Known rows, with every way that one mark hangs from another:
Q_928[Q_206[Q_54[Q_185]]]: +0.24,-4.25,-0.33,+1.00,-0.06,-0.50,-0.65,+0.54,-1.80,-0.99,-2.69,-0.16,+2.71,-2.24,-0.97,+0.09,+1.52,-2.66,+2.87,-1.74,+1.49,-2.59,-2.95,-1.50,-0.51
Q_760[Q_928[Q_206[Q_302]]]: +0.17,-1.87,+0.13,+0.98,+1.56,+0.00,-3.65,+2.35,-0.28,-1.66,-2.40,+1.00,-3.55,-2.08,+0.09,-1.80,+0.97,-0.70,-0.15,-2.79,+3.11,+0.80,-1.06,-1.06,-2.01
Q_185[Q_206[Q_54 Q_302 Q_760[Q_928]]]: -3.68,-5.09,-0.93,+0.34,+2.91,-0.86,-3.65,+1.31,+0.42,-1.10,-3.20,+1.22,-5.45,-2.03,-2.10,-0.16,-0.68,-3.19,+1.91,-3.99,-0.98,-3.29,-4.71,-0.35,+0.51
Q_54[Q_185[Q_206[Q_760]] Q_740]: -3.00,+0.80,-0.51,+2.48,+2.53,-1.19,+0.29,-3.94,+1.96,+0.96,-5.66,+1.32,+2.44,-0.77,-2.54,+0.17,+0.08,-3.53,+2.62,-3.28,-0.20,-0.15,-3.93,+0.40,+1.49
Q_749[Q_740]: -0.20,+1.41,-0.83,+1.58,+1.52,-0.08,-0.56,-1.12,-0.02,+2.25,-1.11,-1.67,-1.54,-0.81,-0.91,-0.03,-1.46,-0.59,+2.65,-0.73,+0.31,-0.25,-2.57,-1.25,-0.36
Q_760[Q_928]: -0.82,-0.57,-0.98,+1.43,+0.27,+0.70,-0.92,+0.74,-0.45,+0.61,-1.13,-0.68,-2.66,+0.22,+0.26,-0.97,+2.26,-0.17,-0.63,-1.60,+0.42,+1.61,+0.73,+0.16,-0.45
Q_740[Q_743]: +0.15,+1.33,+0.96,+0.74,+1.21,+0.09,-2.32,+0.70,-0.26,+1.22,-0.10,+0.80,+1.68,-0.14,+0.43,+0.88,-0.04,-0.48,-0.39,-3.02,-1.60,+1.73,+0.23,+1.47,+0.38
Q_812[Q_743]: +0.55,+2.46,-0.64,-0.48,-0.12,-0.90,+0.37,-1.58,+1.78,+1.90,-0.19,-1.05,+1.67,-1.56,+1.76,+2.16,+1.66,+0.14,-0.32,+0.58,-0.18,+0.39,+0.19,+0.73,-1.92
Q_928[Q_206[Q_54[Q_185] Q_302]]: -0.20,-5.00,-0.66,+0.39,+0.54,-1.25,-2.70,+2.06,-0.06,-2.01,-2.55,+1.29,+0.17,-3.31,-0.53,+0.32,+0.62,-2.65,+3.94,-3.08,+1.72,-2.52,-4.05,-2.39,-1.34
Q_812[Q_302 Q_743]: -2.27,-0.30,-1.18,-0.72,-1.78,+0.45,-2.97,-0.15,+2.05,+2.90,-0.57,-0.27,+1.27,-3.32,+0.66,+3.05,+1.26,+0.91,+0.18,-0.77,-0.84,-0.54,+0.56,-0.21,-3.31
Q_54[Q_740[Q_760]]: -1.35,+0.88,-1.66,+1.61,+0.57,-0.57,+0.40,-1.99,+1.86,-3.52,-3.74,-0.59,-1.64,-1.33,-0.37,-0.22,+2.09,-2.61,-1.29,-0.84,+1.24,-0.25,-0.22,+0.18,-2.28
Q_54[Q_740]: -0.53,+0.50,-0.48,+1.17,-0.01,-0.11,+0.74,-1.45,+1.65,-1.23,-2.30,-0.19,+0.53,-1.07,-0.80,-0.53,+1.88,-0.89,+0.01,-0.84,+0.27,+2.08,+0.44,+0.23,-0.79
Q_749[Q_54 Q_740]: -1.06,+0.88,-0.35,+2.30,+0.06,-1.30,+2.24,-0.48,-0.64,+2.40,+0.04,-1.15,-3.18,-2.24,-2.20,+1.11,+0.84,+0.19,+3.12,+0.41,+1.90,-0.95,-3.56,-2.18,+0.06
Q_928[Q_206[Q_54]]: +0.82,-4.17,+0.54,-0.07,-0.02,-0.13,-1.21,+1.35,-2.26,-2.27,-1.61,-0.66,+1.05,-2.68,-0.94,-0.74,+1.10,-2.02,+0.71,-0.45,+1.50,-2.92,-1.43,-1.14,-0.67
Q_740[Q_743 Q_760]: -0.63,+1.59,-0.14,+1.13,+1.87,-0.52,-2.63,+0.27,+0.01,-1.34,-1.65,+0.70,-0.71,-0.63,+0.85,+1.25,+0.07,-2.31,-2.00,-2.98,-0.26,-0.78,-0.27,+1.41,-1.46
Q_760[Q_928[Q_206[Q_54[Q_185]]]]: -0.59,-4.27,-1.23,+2.15,+0.20,+0.18,-1.66,+1.37,-2.04,-0.29,-3.56,-0.58,+0.00,-1.69,-0.71,-0.77,+3.67,-2.51,+1.98,-3.08,+1.90,-0.79,-1.94,-1.15,-0.88
Q_740[Q_743[Q_812] Q_760[Q_928[Q_206]]]: -0.71,+0.66,+0.05,+1.76,+3.88,-2.15,-5.16,+1.51,-0.44,-1.16,-3.41,+1.56,-2.83,-3.30,+2.50,-1.39,-0.61,-1.28,-2.90,-4.73,+2.27,+0.44,-1.15,+0.92,-1.51
Q_206[Q_302]: -0.69,-1.09,-0.30,-0.81,+0.70,-0.73,-2.10,+1.56,+1.81,-1.17,+0.03,+1.49,-2.99,-1.05,+0.49,+0.27,-1.15,+0.11,+1.26,-1.41,+0.40,+0.08,-1.30,-1.01,-1.24
Q_928[Q_206]: +1.56,-0.41,+1.32,+0.17,+0.90,-0.03,-1.13,+0.30,-1.54,-1.48,-1.32,+0.30,+1.31,-1.82,-0.31,-1.29,-0.64,-0.73,-0.72,+0.00,+2.66,-1.25,-0.61,-0.52,-0.67
Q_928[Q_206[Q_54[Q_185] Q_302 Q_760]]: -1.22,-5.77,-0.07,-0.24,+1.34,-2.93,-3.70,+1.93,+1.11,-1.42,-3.31,+0.11,-0.62,-3.19,-1.95,+0.09,-0.50,-3.05,+3.42,-3.09,+1.93,-4.43,-5.89,-1.44,+1.39
Q_185[Q_206[Q_54[Q_740[Q_743]] Q_302]]: -2.58,-2.81,-0.40,+1.38,+2.96,+0.42,-3.03,+0.35,+0.59,-2.37,-3.25,+3.15,-0.82,-3.64,-1.14,+1.03,+0.55,-3.51,+2.61,-5.50,-2.55,+0.15,-2.91,-0.19,-2.38
Q_749[Q_54[Q_185[Q_206[Q_760]] Q_740]]: -3.20,+0.22,+0.03,+2.83,+0.80,-2.32,+3.13,-3.00,+1.32,+0.95,-4.06,+1.78,+0.56,-2.14,-3.52,+1.19,+2.36,-2.55,+2.88,-1.68,+1.30,-1.00,-4.43,-0.52,+2.00
Q_206[Q_54[Q_740] Q_302 Q_760[Q_928]]: -3.81,-5.75,-2.21,+0.68,+0.86,-2.04,-3.27,+1.96,+3.65,-2.11,-3.94,-1.51,-6.24,-2.64,-2.29,-0.82,+3.36,-2.65,+1.92,-4.10,-0.30,-0.59,-3.52,-0.15,+0.93

Rows:
-0.78,-2.53,-0.67,+2.37,+2.21,-0.08,-4.38,+1.99,-2.15,-2.86,-3.97,-0.41,-1.99,-2.50,+0.17,-0.22,+2.93,-4.04,-2.02,-4.73,+1.34,-1.73,-0.99,+0.64,-2.33
Q_740[Q_743 Q_760[Q_928[Q_206[Q_54]]]]
-2.85,-0.25,-0.75,+2.22,+2.74,-0.65,-1.20,-2.09,-0.04,+2.62,-4.28,+1.31,-0.09,+0.54,-1.62,+0.04,-0.36,-2.85,+2.05,-3.59,-0.08,-0.96,-3.68,+0.40,+1.88
Q_54[Q_185[Q_206[Q_760[Q_928]]]]
-0.77,-5.83,+0.59,-1.36,+1.16,-2.48,-3.97,+2.54,+0.76,-2.89,-2.09,-0.44,-2.38,-3.54,-1.87,-0.59,-1.02,-2.34,+1.46,-1.68,+2.05,-4.61,-4.54,-1.12,+0.92
Q_928[Q_206[Q_54 Q_302 Q_760]]
-2.11,-4.76,-1.85,+0.12,-0.15,-0.78,-1.38,+1.61,+2.61,-3.39,-2.08,+0.15,-3.03,-3.09,-1.09,+0.22,+2.69,-1.77,+2.93,-2.69,-0.94,-0.04,-2.27,-1.36,-1.97
Q_206[Q_54[Q_740] Q_302]
-2.31,-4.23,-1.09,+0.16,-0.28,-1.89,-0.46,-0.46,+2.19,-1.39,-2.96,-2.65,-0.87,-1.95,-2.90,-0.24,+2.44,-2.59,+1.25,-1.19,-0.99,-2.07,-2.80,+0.54,+2.49
Q_206[Q_54[Q_740] Q_760]
-1.26,+1.10,-1.01,+2.38,+2.17,+0.10,-3.58,+0.90,-0.36,-0.87,-2.74,+0.16,-3.01,-0.24,+0.81,+0.30,+2.18,-2.53,-2.49,-4.41,+0.06,+0.66,+0.28,+1.74,-1.82
Q_740[Q_743 Q_760[Q_928]]
-3.37,+0.27,-1.36,+3.41,+2.73,-0.80,-0.31,-3.48,+1.61,+1.56,-6.61,+0.98,+0.43,-0.62,-2.35,-0.67,+1.72,-3.88,+2.14,-4.41,+0.06,+1.01,-3.56,+0.71,+1.16
Q_54[Q_185[Q_206[Q_760[Q_928]]] Q_740]
-2.37,-2.41,-0.69,-0.28,+1.76,-2.08,-4.13,+2.17,+2.82,+0.10,-1.85,-0.17,-6.23,-0.60,-0.99,-0.81,-0.22,-0.51,+0.31,-2.87,+0.92,-0.55,-2.97,+0.33,+1.73
Q_206[Q_302 Q_760[Q_928]]
+0.10,-5.22,+0.27,-0.56,+0.60,-0.82,-2.99,+2.79,-0.43,-3.45,-1.39,+0.76,-1.62,-3.70,-0.64,-0.43,+0.03,-1.79,+1.81,-1.74,+1.67,-2.80,-2.78,-2.04,-1.89
Q_928[Q_206[Q_54 Q_302]]
-1.56,-3.56,-2.39,+2.58,+0.88,-0.51,-1.68,+0.56,-1.45,-2.78,-5.07,-0.85,-2.17,-1.90,-0.22,-0.19,+3.26,-4.48,+0.43,-3.01,+2.77,-3.17,-2.53,-1.10,-2.42
Q_740[Q_760[Q_928[Q_206[Q_54[Q_185]]]]]
-0.60,-5.27,-0.81,+0.76,+0.89,-0.17,-3.85,+3.52,-1.05,-2.51,-2.40,-0.02,-4.01,-3.14,-0.38,-1.37,+2.27,-1.73,+1.21,-3.12,+2.14,-1.07,-1.84,-1.73,-2.14
Q_760[Q_928[Q_206[Q_54 Q_302]]]
-1.15,-5.39,+0.23,-0.37,+1.34,-2.60,-3.55,+1.46,+2.12,-3.72,-3.86,-0.53,-1.84,-4.51,-2.47,-1.16,+0.62,-2.95,+1.54,-2.37,+2.12,-2.95,-4.45,-0.82,+0.54
Q_928[Q_206[Q_54[Q_740] Q_302 Q_760]]
-3.04,-5.49,-1.40,-0.53,+0.62,-2.74,-2.38,+1.27,+4.10,-2.58,-2.87,-1.00,-3.85,-2.94,-2.41,+0.09,+1.32,-2.28,+2.60,-2.58,-0.73,-2.04,-4.22,-0.35,+1.31
Q_206[Q_54[Q_740] Q_302 Q_760]
-2.78,-0.69,-0.39,+0.68,+3.23,-1.65,-2.08,-1.09,+1.81,+1.18,-3.35,+3.12,-0.68,-0.68,-1.49,+1.03,-3.03,-2.72,+3.47,-3.69,-0.23,-2.16,-5.47,-0.42,+1.33
Q_54[Q_185[Q_206[Q_302 Q_760]]]
-0.38,-4.77,-0.29,+0.39,+0.53,-0.83,-2.46,+1.62,+0.89,-4.48,-3.13,+0.52,-1.24,-4.58,-1.25,-0.96,+1.78,-2.32,+1.99,-2.40,+1.87,-1.12,-2.56,-1.90,-2.50
Q_928[Q_206[Q_54[Q_740] Q_302]]
-1.10,-5.29,-1.42,+1.65,+0.81,-0.35,-3.26,+2.66,-0.52,-1.17,-3.62,+0.60,-2.30,-2.53,-0.42,-0.61,+2.87,-2.35,+3.14,-4.34,+2.14,-0.68,-3.14,-2.03,-1.95
Q_760[Q_928[Q_206[Q_54[Q_185] Q_302]]]
+0.02,+0.69,+0.15,+2.51,+2.87,+0.02,-4.41,+1.17,-1.65,-2.12,-3.89,+0.34,-1.89,-1.78,+0.68,-0.58,+1.61,-3.25,-3.15,-4.46,+2.33,-0.28,-0.14,+1.12,-2.23
Q_740[Q_743 Q_760[Q_928[Q_206]]]
-3.74,-6.44,-2.64,+0.69,+0.73,-2.54,-3.51,+2.43,+2.65,+0.66,-3.20,-0.92,-4.73,-1.20,-1.71,+0.66,+1.93,-2.69,+4.32,-4.82,-0.45,-2.13,-5.59,-0.80,+1.85
Q_206[Q_54[Q_185] Q_302 Q_760[Q_928]]
+0.14,-2.09,+1.56,-1.18,+2.03,-2.41,-4.06,+1.55,+1.36,-1.69,-2.08,+0.75,-1.93,-2.55,-1.28,-1.07,-2.44,-1.09,-0.14,-1.31,+3.04,-2.97,-3.71,-0.52,+1.22
Q_928[Q_206[Q_302 Q_760]]
-3.35,+0.71,-2.30,+2.71,+3.25,-0.76,-0.58,-2.87,+2.51,-2.87,-6.34,+3.49,-1.62,-2.19,-0.57,+1.19,+0.16,-4.93,+2.57,-4.41,+0.96,-0.82,-4.05,-1.21,-3.45
Q_54[Q_185[Q_206[Q_302]] Q_740[Q_760]]
-1.67,+0.68,+0.82,+1.80,+0.31,-2.98,+0.94,+0.34,+1.56,+0.64,-0.63,+1.87,-0.75,-3.95,-0.14,+0.57,+2.51,+1.16,+0.55,-2.28,+0.49,+3.13,-1.16,+0.28,+0.96
Q_749[Q_54[Q_740[Q_743[Q_812]]]]
-2.34,+1.66,-1.12,+4.49,+2.06,-1.38,-0.99,+0.30,-1.08,+1.62,-2.52,-1.02,-5.82,-2.59,-1.43,+1.46,+2.71,-1.96,+0.97,-3.56,+2.06,-0.41,-3.23,-0.73,-1.51
Q_749[Q_54 Q_740[Q_743 Q_760[Q_928]]]
-2.48,+1.32,-0.89,+3.64,+0.08,-2.25,+1.89,-1.33,+1.41,-0.63,-3.77,+1.39,+0.08,-2.39,-1.38,+2.42,+4.99,-2.80,+1.42,-3.50,+1.55,+0.82,-2.52,-0.15,-0.77
Q_749[Q_54[Q_185 Q_740[Q_743 Q_760]]]
-3.21,-6.51,-1.78,-0.39,+0.83,-2.15,-4.02,+3.31,+2.16,-0.91,-1.93,-1.23,-6.67,-1.56,-1.52,-0.19,+1.52,-1.78,+1.96,-3.27,-0.33,-2.53,-3.93,-0.27,+1.52
Q_206[Q_54 Q_302 Q_760[Q_928]]
-2.57,+1.73,+0.33,+3.00,+3.70,-1.12,-1.68,-3.26,+1.67,+1.93,-5.79,+2.20,+3.71,-1.08,-2.05,+0.84,+0.03,-4.05,+2.10,-5.91,-1.60,+1.41,-3.80,+1.80,+1.93
Q_54[Q_185[Q_206[Q_760]] Q_740[Q_743]]
-2.79,+1.86,-2.07,+3.21,+2.64,-0.21,+0.95,-4.31,+1.14,-2.03,-6.52,+2.11,+0.74,-1.30,-0.98,+0.77,+0.87,-5.02,+1.57,-3.25,+0.68,-0.85,-2.86,-0.42,-2.60
Q_54[Q_185[Q_206] Q_740[Q_760]]
-1.15,+1.65,-0.25,+0.36,+2.96,-2.68,-3.17,+0.79,+1.18,-0.58,-1.17,+1.84,-1.79,-2.21,+2.70,+0.60,-2.28,-0.75,-1.82,-3.31,-0.39,+0.01,-1.29,+1.17,-0.30
Q_740[Q_743[Q_812] Q_760]
-1.56,+1.28,-2.57,+2.99,+2.40,-0.13,-1.60,-0.93,-0.16,+0.44,-3.51,-2.37,-5.79,-0.70,-0.48,-0.46,+0.35,-2.69,+0.64,-2.10,+1.87,-1.11,-2.58,-1.14,-2.30
Q_749[Q_740[Q_760[Q_928]]]
-0.82,-4.60,-0.99,+0.64,+1.11,-1.29,-2.60,+1.33,+1.00,-6.42,-4.38,+0.42,-3.17,-4.82,-1.02,-0.53,+1.57,-3.95,+0.79,-2.46,+2.70,-3.11,-2.97,-1.90,-3.78
Q_928[Q_206[Q_54[Q_740[Q_760]] Q_302]]
-4.19,-1.17,-1.36,+1.32,+1.97,-1.05,-6.67,+2.35,+1.10,+0.75,-2.78,+1.94,-4.31,-3.43,+1.91,+0.37,-0.63,-0.41,-1.80,-5.83,-0.52,+0.91,-0.34,+0.71,-1.82
Q_740[Q_743[Q_812[Q_302]] Q_760[Q_928]]
-3.38,-0.07,-0.72,+1.79,+3.29,-1.75,-1.30,-2.58,+3.40,-0.02,-5.50,+2.79,-0.02,-1.68,-2.25,+0.49,-0.78,-3.67,+3.59,-4.43,+0.11,-0.14,-5.09,-0.25,+0.63
Q_54[Q_185[Q_206[Q_302 Q_760]] Q_740]
-1.91,+1.09,-1.14,+1.59,+3.30,-2.12,-3.94,+1.32,+0.79,-0.10,-2.19,+1.30,-4.14,-1.93,+2.74,-0.35,-0.28,-0.80,-2.18,-4.83,+0.08,+1.59,-0.57,+1.38,-0.84
Q_740[Q_743[Q_812] Q_760[Q_928]]
-1.46,-4.48,-1.85,+1.25,+1.50,-0.58,-3.56,+2.49,-0.51,-4.75,-3.75,-0.13,-5.94,-3.06,+0.05,-0.65,+2.05,-3.61,-0.60,-2.91,+3.06,-3.50,-2.32,-1.58,-3.50
Q_740[Q_760[Q_928[Q_206[Q_54 Q_302]]]]
-2.55,-3.70,+0.08,-0.15,+1.89,-0.71,-0.87,-0.86,-0.96,-0.57,-2.32,+0.15,-0.84,-1.43,-2.47,+0.32,-1.61,-3.25,+1.18,-1.31,-1.53,-4.65,-3.60,+0.24,+1.81
Q_185[Q_206[Q_54 Q_760]]
-2.87,-4.47,-0.55,+0.00,+1.43,-2.61,-4.38,+1.88,+3.75,-1.54,-3.00,-0.28,-2.41,-3.20,-2.09,+0.80,+1.47,-2.77,+2.12,-5.05,-1.81,-0.61,-3.95,+0.85,+1.66
Q_206[Q_54[Q_740[Q_743]] Q_302 Q_760]
-1.79,-3.83,-1.00,+0.72,+0.81,-0.70,-3.26,+2.34,+2.47,-2.45,-2.16,+0.91,-1.64,-3.31,-0.66,+1.06,+2.60,-2.16,+2.61,-5.11,-1.97,+1.38,-1.96,-0.18,-1.89
Q_206[Q_54[Q_740[Q_743]] Q_302]
-2.86,-3.85,-3.13,+2.07,-0.05,-0.03,-0.18,+0.10,+0.67,-3.77,-4.16,-2.05,-3.82,-2.04,-1.00,-0.25,+5.20,-3.82,+0.08,-2.44,+0.16,-0.93,-0.81,-0.30,-2.46
Q_206[Q_54[Q_740[Q_760[Q_928]]]]
-2.27,-2.70,-0.81,+1.44,+1.41,+0.99,+0.61,-1.67,-0.87,-2.19,-3.33,+1.08,+0.53,-2.34,-1.83,+0.07,+1.13,-3.41,+1.73,-2.06,-1.67,-1.16,-1.76,-0.41,-1.69
Q_185[Q_206[Q_54[Q_740]]]
-3.24,-4.66,-0.20,-0.65,+2.57,-1.36,-2.93,+0.67,+0.73,-1.64,-2.07,+1.50,-3.54,-2.29,-1.99,+0.70,-2.56,-3.13,+2.34,-2.70,-1.25,-4.71,-5.06,-0.56,+0.78
Q_185[Q_206[Q_54 Q_302 Q_760]]
-0.03,-5.00,+0.93,-0.59,+0.58,-1.78,-1.97,+0.98,-0.88,-1.68,-2.33,-1.78,+0.22,-2.66,-2.15,-0.95,-0.11,-2.40,+0.29,-0.47,+1.63,-4.66,-3.24,-0.30,+2.08
Q_928[Q_206[Q_54 Q_760]]
-2.24,+1.04,-0.05,+2.65,+0.34,-3.57,+1.47,-0.44,+2.02,+2.15,-2.01,+2.60,+1.16,-3.52,-0.39,+1.42,+3.14,+0.33,+2.89,-3.75,+0.49,+3.51,-2.64,-0.25,+1.13
Q_749[Q_54[Q_185 Q_740[Q_743[Q_812]]]]
-3.53,-0.61,-0.69,+0.25,+1.78,-1.66,-6.02,+1.66,+1.52,+0.16,-1.71,+2.43,-2.08,-3.76,+1.71,+1.23,-2.62,-0.10,-1.28,-4.40,-0.88,-0.48,-0.89,+0.43,-1.55
Q_740[Q_743[Q_812[Q_302]] Q_760]
-0.35,-0.54,-0.88,+1.81,+1.72,-0.02,-2.21,+0.30,-1.31,-3.23,-3.82,-0.46,-3.45,-1.48,+0.26,-1.41,+1.45,-2.70,-2.69,-1.46,+3.84,-2.13,-0.44,-0.33,-2.49
Q_740[Q_760[Q_928[Q_206]]]
-2.30,+2.09,-1.67,+2.68,+2.58,-3.06,-1.72,-1.65,+3.24,+0.20,-4.99,+2.00,+1.09,-2.57,+1.60,+0.79,+0.85,-2.63,+1.11,-5.43,-0.15,+2.48,-2.58,+0.70,-0.54
Q_54[Q_185 Q_740[Q_743[Q_812] Q_760]]
-2.07,+0.91,-2.62,+2.72,+0.55,-1.14,+1.00,-2.90,+2.42,-1.71,-5.30,+0.17,+0.45,-0.84,-0.52,+0.75,+2.70,-3.71,+1.36,-2.54,+1.11,+0.16,-1.96,-0.31,-1.73
Q_54[Q_185 Q_740[Q_760]]
-3.81,-4.74,-2.81,+2.43,+0.16,-1.84,-0.73,-0.62,+2.27,+0.72,-5.47,-2.50,-1.13,-1.05,-2.87,-0.31,+5.19,-3.68,+3.10,-4.10,-0.56,-0.41,-3.76,+0.32,+2.45
Q_206[Q_54[Q_185 Q_740] Q_760[Q_928]]
-3.64,-4.22,-0.53,+0.13,+2.67,-1.51,-2.14,-0.54,+2.07,-2.51,-3.99,+1.33,-3.03,-3.24,-2.67,+0.09,-0.77,-3.76,+2.54,-3.45,-1.28,-2.92,-4.85,-0.36,+0.25
Q_185[Q_206[Q_54[Q_740] Q_302 Q_760]]
-0.71,+2.74,-0.95,+2.59,+3.23,-0.45,-2.77,-1.01,-0.03,+1.09,-2.67,-1.12,-2.32,-1.33,-0.08,+1.14,-1.37,-2.86,+0.80,-3.39,+0.13,-0.87,-2.85,-0.09,-1.57
Q_749[Q_740[Q_743 Q_760]]
-1.88,+2.47,-0.15,+3.65,+3.07,+0.39,-0.85,-3.02,+0.62,+1.30,-5.08,+3.36,+4.58,-1.21,-0.90,+1.07,+1.17,-3.69,+2.48,-5.97,-1.73,+2.84,-1.99,+0.98,-0.80
Q_54[Q_185[Q_206] Q_740[Q_743]]
-2.52,-5.98,-0.91,-1.48,+0.58,-2.74,-3.20,+2.64,+2.50,-1.47,-0.82,-0.83,-4.36,-1.91,-1.76,+0.63,-0.50,-1.77,+2.51,-1.87,-0.83,-3.86,-4.53,-0.60,+1.84
Q_206[Q_54 Q_302 Q_760]
